Every row comes from one small tree of marks. The marks that hang from a mark follow it in brackets, in alphabetical order. Every link used is in the known rows. Which tree was each row made from?
In the rows, 128 means zero.
Known rows
Y[U]: [102 141 121 135 129 154 147 138 137 122 110 126 124 122 148 125 137 125
 134 131 139 129 130]
U[C M P[S] Y]: [126  18 104 130 113  61 107 126 166  30  85 148 114 188 151 127 153 154
 106 120 119  90 142]
P[H S U[C[Q] M Y]]: [ 79  40 110 127 132  70 116 102 161  53 128 153 114 150 121 166 153 167
  59 113 121 149 140]
C[Q[P]]: [137 114 106 119 135 130 129 156 157 133 119 121 138 133 129 126 143 156
 127 135 143 138 118]
Y[U[C[Q] M P[H S]]]: [ 78  49 106  94 121  86 130 141 160  44  96 143 125 175 158 127 162 132
 107 104 146 122 144]
S[C[Q U] P[H] Y]: [100  92 129 122 183 107 120 189 122  65 145 106 171 123 118 128 142 135
  88 115 136  91 148]
Y[U[C[S]]]: [ 86  97 101 135 129 143 140 135 152  97  99 135 127 123 155 130 117 122
 125 130 141 132 127]
S[C[Q] P[H U[M]] Y]: [ 99  92 128 118 166  70 110 164 114  50 173 133 137 152 125 135 159 132
  65 123 140  78 131]
Y[U[C]]: [ 92 124 105 139 132 142 135 125 140 104  98 134 128 140 147 122 118 124
 124 132 156 115 138]
S[P[H] Y[U[C M]]]: [ 67  69 106 131 147  84 118 155 132  45 108 135 146 156 143  97 150 100
  97 121 153  90 142]
U[C M P[H] Y]: [102  31 102 115 123  59 105 128 135  28  74 144 118 188 140 115 150 133
  99 129 132  69 138]
Y[U[M P]]: [112  93 122 111 118 122 142 155 140  75  95 135 107 165 167 111 164 123
 145 128 133  90 120]
P[U]: [118 138 131 140 132 131 138 116 123 126 154 132 116 127 124 155 133 137
 105 135 120 129 115]
U[C[S] M Y]: [113  24  98 133 123  96 110 130 167  55  84 153 107 146 146 124 127 148
 116 134 119 106 118]
Y[U[C[Q S] P[H]]]: [ 72  69 101  95 122 114 145 156 152  62  96 134 137 151 158 140 139 118
 108 115 145 119 129]
S[C[Q] P]: [133 138 119 111 151 106 111 172 135  88 156 124 158 148 143 136 132 127
 113 132 143  99 133]
S[C P[H] Y[U]]: [ 80 129 120 147 169 101 122 165 105  70 136 114 159 130 140 109 146 103
  84 130 151  82 156]
M[U[C[S[P[H] Y]]]]: [ 93  67 114 128 156  71 137 135 122  75 152 124 168 131 148 138 122 104
  73 113 132 117 127]
C[S]: [121  93 123 125 125 130 134 140 143 120 130 130 127 108 139 139 126 124
 128 126 110 148 115]
Y[U[C M P]]: [103  77 105 115 121 111 129 144 144  57  82 142 111 180 166 108 146 123
 136 129 149  75 127]
Q[C]: [124 134 114 143 130 132 133 123 119 148 130 126 128 146 112 114 117 136
 121 108 153 145 145]
M[S[P[H]] U[C[Q] Y]]: [110  84 102 130 144  58 128 130 137  41 133 141 181 140 151 168 149 116
  60 101 132 130 146]
S[C[Q] Y[U[M]]]: [115 103 125 124 153 126 126 162 135  76 121 135 106 144 143 105 148 156
 113 121 162  67 136]
P[H U[M Y]]: [ 89  83 126 137 136  93 126 112 125  79 126 142 104 135 122 147 158 145
  82 136 111 120 121]
S[C[Q U] P[H]]: [ 99 114 124 109 177 116 120 183 127  76 145 108 175 123 129 143 138 130
 103 123 129 117 142]
S[C[Q U[P]] Y]: [138  84 134 121 165 126 131 182 127  71 124 110 135 143 125 128 140 164
 110 114 138  56 138]

Which tree is each row?
[100  85 123 143 132 143 149 154 145 103 116 127 120 104 145 124 137 127
 119 121 126 125 121] => C[S[Y[U]]]
[108  85 131 113 122  79 128 126 125  91 129 122 143 145 133 140 157 117
  99 108 111 143 150] => U[P[H S]]
[ 90  98 128 131 133 115 146 150 117  84 105 120 129 144 138 112 157 115
 104 117 142  87 142] => S[Y[U[P[H]]]]
[119  32  85 169 155 139 136 169 168 108  80 113 124 122 129 108 145 180
 131 128 120 152 123] => Q[C[S U[M Y]] P]
[106  57 123 105 141  55 142 123 129  67 146 126 156 165 142 148 142 138
  62  88 143 111 146] => M[U[C[Q] P[H S[Y]]]]
[113  99 124 145 137  76 113 142 109  69 138 132 165 116 121 131 162  88
  85 100 120 131 153] => M[S[P[H] Y]]
[118  59  93 169 146 113 135 144 139 121 134 126 106 136 118 110 148 162
  97 124 139 139 115] => Q[C[S[Y]] P[U[M]]]
[ 85  49 116 138 154 122 138 179 158  66 107 112 165  95 139 153 144 128
 110 129  84 150 123] => C[S[P[H]] U[Y]]
[138  98 110 170 161  99 110 136 133 117 133 110 140 120 124 112 145 159
  94 134 135 122 153] => Q[P[S[C Y]]]
[132 100 109 163 172 126 119 145 143 121 123 100 150 105 130 128 142 167
 114 137 118 146 149] => Q[P[S[C[U]]]]
[107  84  96 174 150  86 122 117 105 109 131 130 122 137  99 111 167 142
  72 106 147 149 147] => Q[C P[H U[M[S[Y]]]]]
[125 105 127 137 158 103 118 140  95  66 118 118 152 115 129 145 154 120
 102 107 113 111 159] => M[S[C[U[P[H]]]]]
[114  55 113 111 124 105 135 176 182  58 144 146 125 137 154 167 157 147
 106 130 102 133  91] => C[Q S[P[U[M Y]]]]
[ 95 147 123 137 166  89 114 139  96  86 175 120 156 134 129 151 138 108
  73 142 127 109 138] => S[C P[H U]]
[136  54 119 147 139 113 133 155 121  76 103 128 123 154 119 108 157 144
 122  81 133 107 149] => Q[C[U[M[S[Y]] P]]]
[101  77  91 122 140  91 111 125 156 105 116 127 153 140 120 132 132 149
  92 119 150 160 149] => U[C[Q[P[H S]]]]
[ 96  40  92 171 162 107 127 140 154 107  89 108 139 127 111 110 160 179
 100 111 124 179 159] => Q[C[U[M Y]] P[H S]]
[118 114  92 159 146 118 122 118 135 121 126 125 131 139 126 135 128 149
  99 154 141 124 119] => Q[P[U[C]]]
[ 99   4 111 115 163 122 135 190 167  79 103 115 132 101 124 117 164 166
 117 116 114 141 109] => C[Q[P[H]] S[Y] U[M]]
[113  98 127 156 175  92 111 159  99  54 137 115 173 102 120 133 155 108
  82 104 118 108 165] => M[S[C[U] P[H] Y]]
[133  99 133 134 148 102 116 137 138  99 153 126 131 128 121 135 137 162
  88 105 138 119 156] => P[S[C[Q] Y]]
[ 74  49  84 111 138 116 130 154 168  74  87 138 125 137 156 115 147 138
 119 130 150 140 119] => Y[U[C[Q[P[H]] S] M]]
[108  68 135 124 127  72 128 132 121  81 129 120 140 146 123 129 161 122
  86 101 117 122 154] => U[P[H S[Y]]]
[144  33 122 112 127 114 133 176 168  32  81 138 122 145 146 149 180 166
 130 102 102 101 123] => C[Q U[M[S] P Y]]
[107  88 121 134 144  80 113 117 119  50 134 151 111 129 125 164 170 151
  64 118 117 118 138] => P[H U[M[S[C[Q]]] Y]]
[110  83 121 124 123  89 129 138 126  72  96 124 133 155 134 135 155 129
  99 129 116  96 138] => U[P[H] Y]
